Every row comes from one small tree of marks. The marks that hang from a mark follow it in brackets, in the order of their numbers. Every link used is in the known rows. Which tree was each row made from?
In the rows, zero is written as 128.
Known rows:
z6{z47{z489 z994{z70{z505}}}}: [136 154 100 200 124 100 176 150 135 170 106 103 144 137 131  91 101 108
  93 140 156 110 154 101 149]
z951{z994{z505{z6}}}: [143 151 114  93 103 166 169 140 134 165  93 101 168 170 168 112  86  92
 100 153 146 212 139  87 157]
z951{z70}: [143 135 108 109 122 119 155 123 126 161  82 105 177 154 152 107 131  98
  92 143 139 154 155  86 126]
z951{z7 z70 z994{z505{z6{z47}}}}: [143 191  94 105 102 153 179 114 122 189  81 105 192 192 165  86 124  80
  76 125 135 185 161  80 160]
z951{z7 z994{z47{z505{z6}}}}: [136 163  92  97 101 155 166 144 134 196 101 103 180 169 164  96 131 119
  81 142 133 180 141  91 159]
z505{z994}: [126 140  95 101 121 123 158 127 116 175 120 104 165 145 164 120  86 125
 108 152 141 209 167  86 141]
z994{z70 z505}: [154 159 121 135 114 131 159 137 117 173  81 103 154 156 150 104  75 125
 101 129 147 161 157 105 166]
z47{z505{z6 z994{z70}}}: [137 167  84 108 110 138 146 130 122 188  72  99 162 142 153 124  69 124
 105 152 140 170 177  95 157]
z505{z6{z47{z994{z70}} z489{z683}}}: [144 162 103 150 134 127 161 159 134 162  55 113 179 145 141 113  98  78
  71 165 155 106 114  72 160]
z70{z505}: [132 122 101 140 115 129 189 133 126 133 120 117 157 134 157 120 127 128
 113 171 152 118 147  95 130]
z6{z47{z994{z70 z505}} z489{z683}}: [132 153 107 179 128 115 188 165 134 165  75 111 173 151 153  90  91  91
  76 168 164 119 122  95 166]
z683{z489 z505{z6}}: [153 163  97 130 115 101 137 108 138 139 102  87 172 158 177 119 126 140
 124 169 165  69 152 112 122]
z489{z683{z6 z505}}: [134 132 138 122 105 145 157 144 131 152  88 105 178 161 166 127 133  96
 104 166 146  59 107  95 121]
z951{z994}: [139 128 118 106 111 157 164 151 134 160 105  98 164 151 157 108 108  93
 101 150 145 197 144  93 131]
z489{z683{z6}}: [137 139 142 122 113 155 149 154 132 154  71 105 175 149 149 128 129  78
  88 170 141  87  92  85 116]
z951{z7 z994{z47{z6} z70 z505}}: [157 184 107 142 101 165 178 135 119 207 102  96 170 183 147  83 108 134
  75 127 139 180 144 100 179]
z6{z47{z489 z994}}: [127 148 103 177 123  96 170 147 143 170 112 101 155 141 138  94 112 105
  93 142 153 129 145  91 141]
z47{z489{z683} z505{z6 z994{z70}}}: [144 183  70 152  86 156 139 123 128 182  57  90 149 160 135 115  77 117
  96 172 136 129 176 111 143]
z70{z505{z6{z47 z489{z683}} z994}}: [128 148  80 142 124 136 188 135 118 151 102 120 168 145 168 123  99 104
  96 184 156 129 140  82 155]
z6{z47 z489}: [133 134 114 159 145 104 169 149 135 160  92 102 174 135 163  93 131  94
  85 153 169 128 123  81 133]
z951{z7}: [133 158 104 129 113 119 166 120 123 163 108 110 181 144 143 103 150 130
  93 131 137 125 153  79 124]
z489{z683}: [126 116 122 116 107 146 153 165 133 145  87 112 177 151 144 121 127  89
  92 166 132 114 119  88 122]
z683{z505}: [131 118 112 115 111 108 166 125 129 149 127 105 171 155 176 115 129 139
 126 141 150 109 164 100 131]
z70{z505{z6{z47 z489} z994}}: [131 151  78 141 130 128 189 127 118 154 108 117 164 141 170 121  98 114
 100 178 161 141 148  81 156]

Write each row's tree:
[153 165 104 148 103 140 169 116 137 193 110  93 157 187 156  98 112 161
  87 163 150 168 118 100 172] -> z994{z47{z6 z489} z505}
[132 141  89 136 112 140 182 129 120 164 121 112 153 153 171 121 107 132
 102 186 150 139 134 102 148] -> z70{z505{z994{z47{z489{z683{z6}}}}}}
[142 179  92 144 129 132 134 145 114 196  76 101 158 153 139 115  64  85
  80 135 140 152 157  82 166] -> z505{z6{z47{z489{z683}}} z994{z70}}
[138 158  89 149 102 117 177 144 136 175  78 103 153 131 134 109  71 144
 108 159 146 146 178 114 160] -> z47{z505 z994{z70}}
[146 160 100 183 100 162 182 117 137 161  71  86 174 148 129 111 128 141
  95 192 157  97 139  95 124] -> z47{z6{z489{z683}} z505}
[145 137 115 125 114 134 140 150 140 182  91 100 160 164 157 108 133 120
  78 168 142 128  97 100 143] -> z994{z47{z489{z683{z6}}}}
[172 157  99 205 118 141 166 135 121 186  97  93 136 154 122  97 113 159
  79 158 152  97 136 117 164] -> z994{z47{z6 z489} z70{z505}}
[129 141 134 135 115 136 153 154 121 175  93 102 172 161 168 120 108  86
  99 151 146  73 120  98 138] -> z489{z683{z6{z47} z505{z994{z70}}}}
[145 173  93 172 104 152 169 112 119 194  93  82 157 145 125 114  84 155
 106 157 146 149 180 100 144] -> z47{z6 z505{z994{z70}}}
[141 186  70 160 110 115 190  98 119 164  90 118 181 162 143  95 150 114
  80 145 140  94 168  82 142] -> z951{z7 z70{z505{z6{z47{z489 z994}}}}}
[163 196  98 163  94 166 176 123 121 208 101  89 161 187 141  77 110 139
  74 130 141 173 151 108 173] -> z951{z7 z994{z47{z6 z489} z70 z505}}
[153 126 108 138 130 123 159 168 119 181  98 113 149 145 153 105 104 138
  85 148 145 129 129 112 174] -> z994{z47 z70{z505}}
[149 165  96 102 107 132 150 128 139 190  89 106 163 186 174 107 100 136
  84 160 145 180 113  92 184] -> z994{z47{z489} z505{z6}}
[122 146  93 150 134 107 172 140 133 178  92  97 171 137 174  94 107 109
  94 161 166 154 149  91 143] -> z6{z47{z505{z994}} z489}
[151 169 108 140 107 154 167 139 117 180  95  98 168 153 137  90 117 108
  85 120 138 160 167  97 140] -> z951{z7 z994{z70}}
[152 170  97 156 122  88 142 124 138 152 100  88 168 155 168 109 110 130
 116 157 168  58 154 115 139] -> z683{z489 z505{z6{z47{z994{z70}}}}}
[129 139 127 114 106 145 157 138 124 163  97 104 177 164 173 129 114 100
 106 168 144  88 121  96 128] -> z489{z683{z6 z505{z994}}}
[135 149  88 160 118 125 188 134 132 143 105 118 156 139 148 119 115 111
 101 170 155 100 140  85 148] -> z70{z505{z6{z47{z489 z994}}}}
[154 158 132 141 124 121 171 100 128 156  89  93 172 151 191 118 132 131
 114 167 179  68 121  96 121] -> z683{z6{z489} z505}
[139 164  83 139 110 120 189  99 114 157 100 118 183 158 151  97 161 122
  88 142 137 107 171  87 128] -> z951{z7 z70{z505}}
[153 148 110 164 130 128 161 153 116 159  82 111 151 132 134 113  97 105
  93 138 150  97 149  96 154] -> z994{z70{z505{z6{z47}}}}
[149 181 128 172 128  86 152 113 143 162 107  77 164 150 185 110 126 123
 120 166 184  33 117 116 120] -> z683{z6{z47{z994}} z489 z505}
